What can hang from each mark
Q: U
K: A H
D: L
L: A D
U: A D F H P Q
A: C K L U
H: K U
E: F
F: E U
C: A
B: A W

Every row comes from one small tree of marks. The marks that hang from a mark follow it in brackets, in alphabetical order. Every link used is in the known rows. Which tree was each row made from?
In the rows, 128 means zero.
Known rows
K(H(U(A D Q))): [128 119 109 112  93 124 119 111 139 136 123 141 125 136 165 125 113 139
 139 201 126 109 117 156 130  76 143 112 145 136 119 139 132 131 113 141
 122 131 108 137 116 134 106 135 108 110 129 141 154 156 139 136 107 114
 141 148 106]
K(A): [118  99 180 126 135 144 122 106 130 100 148 131 161 106 148 114 135 143
  84 128 133 139 137 140 132 123 124 147 170 115 130  92 135 123 130 131
 130 118 135 113 121 132 122 139 112 116 142 149 126 116 123 128 139 134
 129 136 148]
K(A(L) H(U)): [114  98 158 108 156 147 117 135 111 118 174 117 143 138 169  93 152 141
 131 183 139 175 131 176 137 174 152 157 143 112 106 136 129 114 136 128
 127 128 125  99 136 143 114 140 107 145 143 152 142  73 143 120 127 123
 142 129 146]
L(A(K(H))): [128 112 150 135 134 136 124 137 106 128  78 138 116 145 109 133 148 119
  92 158  92 132 133 101 121  96  99 123 119 142 121 117 142 136 160 115
 135 126  95 142 137 138 125 136 144 169 149 148 142 155 127 131 123 125
 123 110 157]
K(A(C L U(D Q))): [138 128 103 118 129 116 102 108  86 135 163 136 133  83 121  56 141 112
 179 111 171 160 128 102 133 204 163 150 142 126 119 105 120 122 121 128
 123 150 161 104 120 121 110 135 140 128 117 101 111 109 129 138 112 138
 156 118 105]
L(A): [143 111 193 130 118 113 130 139 121 114 110 136 128 138 128 158 140 134
  76 136 130 123 142 114 119  90 110 119 144 144 134  92 132 144 151 118
 132 124  89 146 125 130 131 135 132 141 135 124 125 140 108 132 135 120
 123 113 168]
A(C K U(P)): [127 134  42 159 158 103 147  98  99 144 118 107  93 135  65  61 130 105
 152  29  99 122 123  85 138 208 111 119 119 138 119 134 131 114 132 102
 136 151 118 124 133 116 156 107 133 139 135 102 124 113 131 126 125 147
 122 110 103]
K(A H): [115  99 173 114 131 146 119  99 114 107  97 131 159 128 163 112 146 148
  97 191 115 140 132 179 128 109 119 143 154 113 121 114 146 129 135 127
 124 121 125 103 128 149 115 132 116 128 154 163 136 136 142 134 130 134
 123 146 152]
L(A(U(D P))): [136 130 183 125 142  93 142 124 125 141  82 137 117 120 146 167 119 151
 124 123 123 110 117  99 121 137 105  95 126 154 137 107 133 141 138  94
 121 145  80 134 122 130 130 116 174 136 111 113 118 101 106 125 123 123
 126 109 144]
D(L): [140  74 156 143  65 149 145 124 133 114 102 137 162 152 148 154 138 138
 100 151 171 126 133  98 136 114 140  91 154 134 128 111 146 137 131 147
 136 115 121 145 132 111 151 109 112 124 143 105 121 154 127 108 152 135
 116 124 137]
A(C): [150 112 103 144 101  91 134 115 118  98 136 115 113 146  95 100 138 119
 104  83 136 118 149 130 133 104 128 119 154 124 123 104 128 133 126 114
 138 138 108 142 118 114 126 123  92 117 142  94 120 153 120 139 140 133
 119 125 129]
B(A(C U) W): [146 146 100 115 135  94 136 133 119 140 121 113 106 167 101 143 118 173
 147  76 124 107 143 137 119 238 117 158 148 131 131 129 115 123 116  95
 126 127 140 163 133 118 132 118 140 136 123 111 113 112 117 150 116 147
 146 113  87]
B(A): [140 114 172 128 116 130 140 128 132 121 148 137 152 142 135 171 123 149
  89 124 125 111 139 142 121 148 118 136 152 131 136 109 134 137 127 128
 135 116 104 141 118 109 127 122 135 113 131 113 129 140 109 130 129 136
 121 116 135]
H(U(Q)): [114  95 114 134 128 131 129 134 153 132 177 122 125 143 116 108 106 129
  97 141 156 119 140 152 138 105 153 133 168 151 129 118 127 123 131 158
 137 129 120 146 104 124 141 131  88  95 134 128 138 119 124 128 137 113
 142 140 110]
U(A(L) D): [163 131 154 116  74 117 122 108 123 123 178 154 143  71 189 158 142 122
 154 102 151 134 116  61 123 110 136 104 136 130 131 124 122 138 102 122
 127 123 116 133 127  97  94 130 134 114 105 114 124 138 117 120 113 130
 136 118 113]
L(D): [133  92 178 126 125 147 128 138 106 108 131 141 142 132 142 158 120 144
  89 153 129 126 136 182 133  62  99  82 160 132 135  91 135 128 142 116
 137 142 100 164 120 133 139 120 124 128 130 118 120 171  98 135 138 139
 125 128 140]
H(K U(Q)): [110 103  81 138 144 158 138 153 165 144 193 144  85 158  99  93  95 125
  78 122 140 104 143 121 139 100 168 130 171 134 130 108 125  97 140 149
 144 125 166 137 106 118 129 147 102 120 140 145 151 109 120 117 143 115
 132 155 117]
Q(U(A H P)): [131 171 166 140 147 111 155  91 128 134  64 130 136 111 172 152 150 140
 102 108 137 119 100  97 126 111  91 109 127 135 146 124 124 135 101 154
 130 147 109 138 136 141 149 121 133 110 114 164 145 127 131 139 118 123
  94 126 127]
A(C K(H)): [131 118  51 149 117 115 125 115  99 120  96 117  98 159  67  70 153 100
 126 117  95 130 135 117 131 119 112 122 124 125 107 136 142 122 138 112
 141 138 114 137 137 126 120 127 104 148 159 123 143 172 145 140 123 142
 116 125 115]
K(A(C L) H): [139 112 131 117 118 119 109 109  76 106 124 119 134 130 137  68 179 121
 143 161 136 168 135 151 129 175 143 157 133 105 108 126 133 128 131 120
 127 139 125  99 138 137 111 138 112 151 148 130 123 127 141 137 120 136
 128 123 143]
E(F(U(A P Q))): [119 130 135 130 101 136 136 138 134 129 128 106 128 126 106 159 110 130
 144 144 136  92 119 156 132  99 119 145 107 120 147 133 124 139 115 134
 121 115 121 141 123 132 185 127 129  96 115 124 119 117 124 122 133  96
 126 122 126]
E(F(U)): [118 106 160 131 134 143 143 184 142 111 154 103 121 161  84 171 104 134
 119 141 144 108 144 200 139  85 108 130 117 107 134 121 127 132 130 104
 127 114 130 144 124 125 160 119 109 113 131 119 123  80 129 115 156 102
 128 121 148]
C(A(U)): [113 126 129 117 151 154 127  88 141 107 170 128 138 108 139 123 131 117
 107 136 121 138 153 195 122 122 121 138 137 138 146 110 114 125 126 128
 128 119 127  96 124 109 116 125 113 111 132 195 121  93 115 134 137 137
 132 134 144]
H(U(F(E))): [118 131 132 130 161 124 138 182 188 129 184 103 118 177 126 168  81 152
 106 118 107 117 149 159 127  94 149 143 136 122 116 143 120 123 138 133
 127 110 125 135 117 147 135 128  95 121 130  94 129 114 131 115 153 112
 132 150 146]
A(C L U): [164 120  85 130 141 103 130 116  80 131 186 116 108 133  94  73 150  92
 166  47 160 161 152 125 134 220 145 125 129 118 115 121 113 126 134 106
 135 149 130 122 125  99 133 103 112 140 129  79 103  95 128 128 133 139
 142 104 123]
F(U): [119  98 172 133 116 123 143 135 162 111 128 116 146 150 124 129 117 144
 104  81 149 105 113 164 138 118 102 116 139 124 132 127 131 131 133 134
 130 123 123 150 120 113 140 124 121 108 132 110 141  88 121 123 148 103
 131 130 132]
E(F(U(D H P Q))): [117 150 148 137 106  97 145 163 149 139  62 119 114 120 105 181 113 143
 152 161 158  86 103 156 132  72 115 113  97 142 149 149 141 145 106 115
 115 134 127 155 123 149 152 123 136  93 107 131 124 113 136 120 129 102
 119 132 120]
Q(U): [113 114 179 140 174 156 141 134 128 122 131 119 148 153 124 143 124 128
  84 139 158 132 143 143 131  89 108 120 160 129 134  94 130 127 135 158
 143 142 119 135 120 117 146 112 121 110 135 137 139 113 124 135 143 127
 107 123 122]
A(C K(H) L(D)): [143 115  68 137 128 136 111 143  44 124 131 125  99 141  81  70 172  91
 164 137 114 173 126 123 135 150 121 109 101 126 105 140 132 119 152 106
 145 158 108 146 151 131 129 126 131 185 143 106 129 173 127 138 114 150
 127 101 119]
C(A(K(H(U)) L)): [105 122  92 125 159 168 116 117 119 116 196 122 121 120 127  97 172  95
 133 175 115 176 141 151 124 138 141 158 107 146 127 154 119 114 139 140
 139 117 119  97 150 113 112 143 110 146 140 213 140  96 130 121 126 135
 130 119 135]
F(E U): [109 132 185 136 133 145 152 159 176 132 133 104 149 161 144 154 120 158
 152  73 121  92 100 144 125  80  97 142 114 130 126 144 131 134 138 142
 124 121 130 153 119 141 138 118 124 119 132  79 144 113 125 118 155  97
 130 144 158]
K(A(U(D F)) H): [118 123 152  99 144 130 110 118 133 128  89 136 147 125 159 129  98 151
 131 195 104 133 133 190 130 142 131 128 130  97 115 129 138 126 128 106
 109 123 147  88 125 152  97 127 146 133 132 144 127 116 152 132 119 138
 136 149 133]
C(A(K L)): [114 124 108 133 146 172 116 105 117 108 197 128 134  90 120 106 178  86
 119 134 125 173 147 110 120 134 136 159 114 149 142 134 120 121 138 147
 142 112 128 101 147  99 118 140 119 136 137 207 124 110 117 121 132 144
 125 114 137]
F(U(A Q)): [127 115 130 124  77 135 120 102 150 127 125 133 152 111 139 109 115 129
 124  98 148  96  98 129 133 113 123 137 136 127 141 126 118 137 120 173
 125 115 139 151 113 114 148 143 124 103 122 120 143 145 120 137 124  97
 146 134 113]

Write each row's tree
[114 131 114 133  96 128 125 190 186 156 126 125 130 163 136 174  73 152
 152 186 150 103 124 100 131  81 185 121 127 145 117 149 132 133 124 162
 120 116 141 143 114 146 128 133 123 111 113  69 129 160 136 114 136 112
 142 155 108] : H(U(D(L) F(E) Q))
[113 164 183 135 172 142 132 181 167 145 104 119 139 159 135 199  86 147
 129 158 128 113 136 114 120  47 120 123 126 125 128 124 132 137 126 150
 126 135 133 130 119 141 121 116 153 112 111  98 130 137 132 135 139 123
 105 146 122] : Q(U(D F(E)))
[133 129 177 121 155 174 124 129  88 126 171 134 150 122 159 140 140 118
 120 139 158 157 130 124 132 114 112 115 141 115 132  96 108 127 126 158
 142 146 120 141 135 118 148 124 141 139 114 128 137 128 109 140 122 127
 121 107 122] : Q(U(A(L(D))))
[128  98 179 110 130 152 112 106  93 113 127 130 161 114 170 100 170 131
 128 184 134 171 134 153 127 151 136 152 139 113 118 129 140 128 138 132
 126 124 129  98 135 137 114 132 119 140 147 156 124 117 144 127 127 137
 127 129 154] : K(A(L) H)
[124 117 131 116 126 104 128 157 166 124 113 121 118 173 144 163  93 154
 110 197 109 116 139 190 132  82 139 104 131 124 113 150 139 130 125 112
 122 123 105 127 121 138 102 126 110 117 132 126 140 123 144 124 129 120
 126 151 121] : K(H(U(D F)))
[151 215 132 131  96  69 149 100 174 140  33 126 128 101 188 201 126 151
 125  80  69  96  99  74 104  92 112 133  82 125 144 177 125 153 100 135
 105 110 122 131 134 181 135 131 128 116 108 117 115 198 140 125 122 122
  97 154 169] : U(A F(E) H P)
[113 124 176 135 126 116 151 176 150 123 119 102 120 141 107 194 102 153
 148 148 140  89 118 165 136  83 102 111 106 123 140 134 139 137 114  93
 120 126 108 143 127 127 158 112 138  97 111 110 119  71 124 108 145 104
 115 122 128] : E(F(U(D P)))
[180 152  79 119  76  89 106 123 118 104 167 122 116 120 123 124 128  99
 124  73 118 145 155  94 121 161 162 146 113  91 122 133  98 139 117 132
 125 107 133 117 134 113 129 143 110 137 117  87 100 169 128 135 122 128
 129 116 129] : U(A(C L) F)
[115 109 142 131 116 144 131 172 138 123 133 108 127 150  74 154 104 122
 129 161 156 103 144 187 137  77 124 141 119 120 140 122 131 138 131 131
 127 115 139 148 115 130 168 122 113 101 130 120 120 110 130 123 147 100
 135 124 130] : E(F(U(Q)))
[151 119 158 126 114  99 115 166  71 104  97 136  97 150 109 139 136 138
 100 153 119 126 134 150 128  82  98  91 132 134 124  77 118 137 154  90
 135 161  73 169 132 152 132 144 150 175 123  85 121 179  85 155 120 128
 129 101 154] : L(A(C) D)
[125 128 155 119 161 129 131 103 128 121 121 143 148  96 152 106 133 137
 107 102 137 143 125 162 134 163 114 127 151 116 129 105 128 121 124 112
 120 130 163 112 124 146 110 130 118 130 136 159 132  98 140 131 131 137
 139 135 149] : K(A(U(H)))
[ 92 130  95 126 146 156 119 117 150 115 156 128 119 124 132 119 141 122
 119 191  96 139 130 162 125  80 123 136 118 150 127 143 128 115 125 124
 134 120 114 106 141 119  92 146 116 130 137 220 154 112 129 130 120 132
 128 138 118] : C(A(K(H(U(D)))))
[101 143 171 148  69 130 150 145 172 167  44 116 157 135 165 166 120 172
 208 135 157  69  56  55 124  90 127 118  99 168 136 170 150 145 119 174
 114 135 122 159 121 145 154 115 171 101 106  52 135 150 123 109 134  99
 121 147 117] : F(E U(D(L) P Q))
[147 124  34 135 157 125 124 116  60 149 154 118  96 141  66  42 163  73
 190  75 121 172 137 112 135 226 135 130  98 120 100 153 125 115 145 104
 137 150 136 118 146 112 128 107 124 175 148 104 126 115 151 127 117 149
 141 101 110] : A(C K(H) L U)
[137 165 164 130  82  62 156 102 173 128  52 139 132  85 188 160 131 166
 148  68 138  81  52 102 130 117  86  83 101 141 143 162 130 138  87 116
 111 137 108 154 134 134 115 134 149 103  97 129 154 106 126 122 112 101
 121 135 114] : F(U(A D H P))
[151 122 105 132 110 156 121  99 108 124 197 142 137  90 140 110 158  91
 132  66 118 157 127  51 125 151 132 137 125 121 129 129 118 124 128 140
 139 110 136 132 139  99 134 133 117 143 130 135 132 145 127 117 120 133
 136 108 127] : U(A(K L))
[111 133 116 134 117  82 129 147 180 144 116 115 114 132 131 158  76 153
 116 153 135  97 121 112 131 109 163 120 138 157 137 148 135 130 114 147
 120 130 106 133 108 135 142 132 133  79 103 106 117 126 125 119 127 116
 124 150  92] : H(U(D F P Q))
[120 133 163 125 161 112 141  87 128 126  90 134 145  87 163 110 138 148
 113  97 129 136 111 141 132 180 107 128 142 126 136 117 133 122 118 114
 117 136 140 106 128 152 130 124 129 118 129 157 123  91 134 126 129 139
 127 136 148] : K(A(U(H P)))
[140 161 114 133 113  85 140 138 154 125  75 172  86  93 138 117 135 142
 113 101 138 105 105  93 129  83 127  90 138 125 128 114 139 113 103  86
 124 144 172 130 128 141  58 153 129 137 123 153 151 137 135 129 120 137
 115 155 130] : U(D H(K(A(C))))
[133 104 115 137 137 161 124 118  91 136 147 132 135 127 110 104 173  91
 138 132 123 172 136  93 127 149 125 131 115 134 118 155 146 124 150 134
 142 124 126 128 143 112 130 113 123 152 152 148 131 135 145 112 128 143
 122 112 130] : A(K(H) L)
[139 146 137 104 142 115 131 149 151 148 110 118 132 163 116 199  90 183
 117 111 107 112 153 142 112 225 122 162 140 126 140 143 120 127 124 111
 119 101 152 154 131 124 142 116 155 127 118 128 102 113 124 138 125 148
 143 121  99] : B(A(U(F)) W)
[128 152 115 121 133 126 117 139 162 168  99 139 136 122 121 161  71 128
 165 133 119 101 137 120 118  97 147 127 124 139 132 136 132 141 130 143
 113 123 156 127  99 138 120 111 147 101 112  83 106 166 137 132 127 129
 141 155 116] : A(U(D F(E) Q))
[117 143 191 142 125 115 140 171 144 143  32 121 136 158 145 205 100 159
 113 196 156 114 117  64 126 110 130  94 113 139 136 124 138 142 125 151
 125 141  99 129 142 135 155 117 189 126  99 100 119 124 121 122 130 124
  90 115 114] : Q(U(D(L(A)) F P))
[110 129  96 110 171 188 110 110  82 130 173 137 128 107 128  99 160  93
 157 179 104 181 136 184 126 159 117 133  94 138 130 139 114 113 146 121
 134 135 128 102 153 123 120 127 145 167 133 201 126 112 119 132 118 151
 138 111 134] : C(A(K(H) L(D) U))
[127 180 133 128  91 123 136 119 169 152  76 136 145 112 163 135 134 137
 172  80 126  84  70 110 118  77 109 148  96 136 137 162 118 147 116 173
 112 121 161 165 120 165 126 143 124 118 119 104 158 178 138 138 122  90
 142 154 147] : F(E U(A H Q))
[132 112 114 127 141 156 122 148  96 115 178 148  93 123 110  75 141 122
 109 101 132 145 138 108 133 144 147 133 150  97 121  89 120  96 140 109
 142 139 171 115 134 125 116 154 136 167 135 125 128 120 109 126 136 143
 124 130 146] : H(K(A(C L(D))))
[137 189  83 144  62  82 132  62 138 163  17 169 122  33 161 132 147 122
 155 110 119  94  60   4 120  92 111  98 107 178 151 161 144 141  83 151
 116 140 127 152 127 143 115 142 148  99 101 165 143 212 135 133  83 133
 116 139  83] : U(A(K) D H P Q)
[123 147  86 122 143 124 103 119 122 134 128 116 131 123 101  79 105 123
 147 112 117 128 141 140 126 166 158 177 135 106 120 112 115 127 136 140
 116 128 170 100 112 155 132 141 128 131 131  93 109 154 138 148 127 133
 146 142 132] : K(A(C U(F(E) Q)))
[132 133  34 139 143 108 127 120 101 147 102 130  89 144  76  73 121 107
 178 103 100 123 120 126 136 153 114  94 112 124 101 140 138 116 128  84
 129 154 132 127 133 121  98 112 134 152 139 109 145 141 149 136 108 146
 136 123  89] : A(C K(H) U(D))
[124 113 106 135 137 144 131 131 129 110 157 142  97 135 102  75 126 129
  84  89 119 116 142 106 132 123 141 143 161 100 123  86 128  98 133 108
 139 127 176 109 123 124 111 153 118 145 146 140 137 118 120 128 142 137
 117 146 144] : H(K(A(C)))
[147 132  87 136 120 123 123 137  77 133 150 129 117 149  88 102 164 107
 152 119 114 147 133 101 122 214 135 153 108 121 112 146 131 129 135 119
 141 132 110 132 146 110 123 130 141 162 140 101 135 154 128 134 108 146
 123  96 119] : B(A(C K(H) L))
[129 148 151 125 150 145 122 134 143 121 129 124 143 144 134 163  97 125
  81 134 125 129 148 129 126  98 126 132 136 101 134 108 110 132 121 165
 132 117 136 121 127 123 147 131 132 118 118 131 130 141 129 142 131 120
 112 128 121] : Q(U(A F))
[113 153 117 114 164 152 124 117 161 120 155 119 137 126 135 153 113 123
 122 144  93 129 160 189 114 108 131 159 113 129 142 132 109 130 133 133
 119 106 138  90 126 131 118 129 122 119 126 169 109 116 123 132 142 133
 128 144 158] : C(A(U(F(E))))
[180 164  89 117  63  69 105 138 131 114 152 136 111 101 140 151 115 112
 159  93 128 131 138  71 121 134 165 116 107 102 121 139 106 143 100 113
 119 118 130 120 131 108  98 143 136 127  96  76 106 168 125 133 107 129
 134 120 105] : U(A(C L) D F)
[129 137 116 108 154 142 113 111 131 115 188 123 134 105 130 133 134  99
 123 139 130 167 167 177 119 172 150 154 109 127 143 135 102 129 133 135
 125 109 139  85 133 105 123 128 127 125 121 178  96  87 121 125 136 139
 132 125 146] : C(A(L U(F)))
[ 92 123  92 128 156 163 122 108 143 110 165 121 122 131 123 105 148 113
 105 184  92 145 138 174 126  95 121 147 120 146 130 140 124 113 133 133
 137 115 114 102 142 123 109 146 106 132 147 224 150 111 129 130 128 131
 125 135 131] : C(A(K(H(U))))
[137 123  81 131 176 149 120 145 116 152 183 126 123 121  79 110 116  80
 139  62 116 174 154  85 130 220 146 135 104 117 120 150 122 116 153 126
 133 114 167 112 136 106 148 110 141 157 130 116 103  96 144 109 136 147
 143 107 123] : A(K L U(F))
[120 105  93 134 123 161 136 126 118 160  82 149 130 141 121 121 117 124
 171 163 121 129 111  95 139 149 122  73 116 135 110 146 154 119 134 111
 128 131 139 128 140 119 116 100 152 154 138 126 145 132 154 110 120 147
 135 123 100] : A(K(H) U(D(L)))
[118 113 155 121 150 147 117  83  93 142 148 127 161  75 148  80 148 120
 147 113 156 161 123 106 129 225 150 164 146 137 137 118 130 124 133 152
 123 135 147  98 121 129 156 123 148 115 123 134 102  93 127 122 124 138
 141 121 130] : K(A(L U(P Q)))
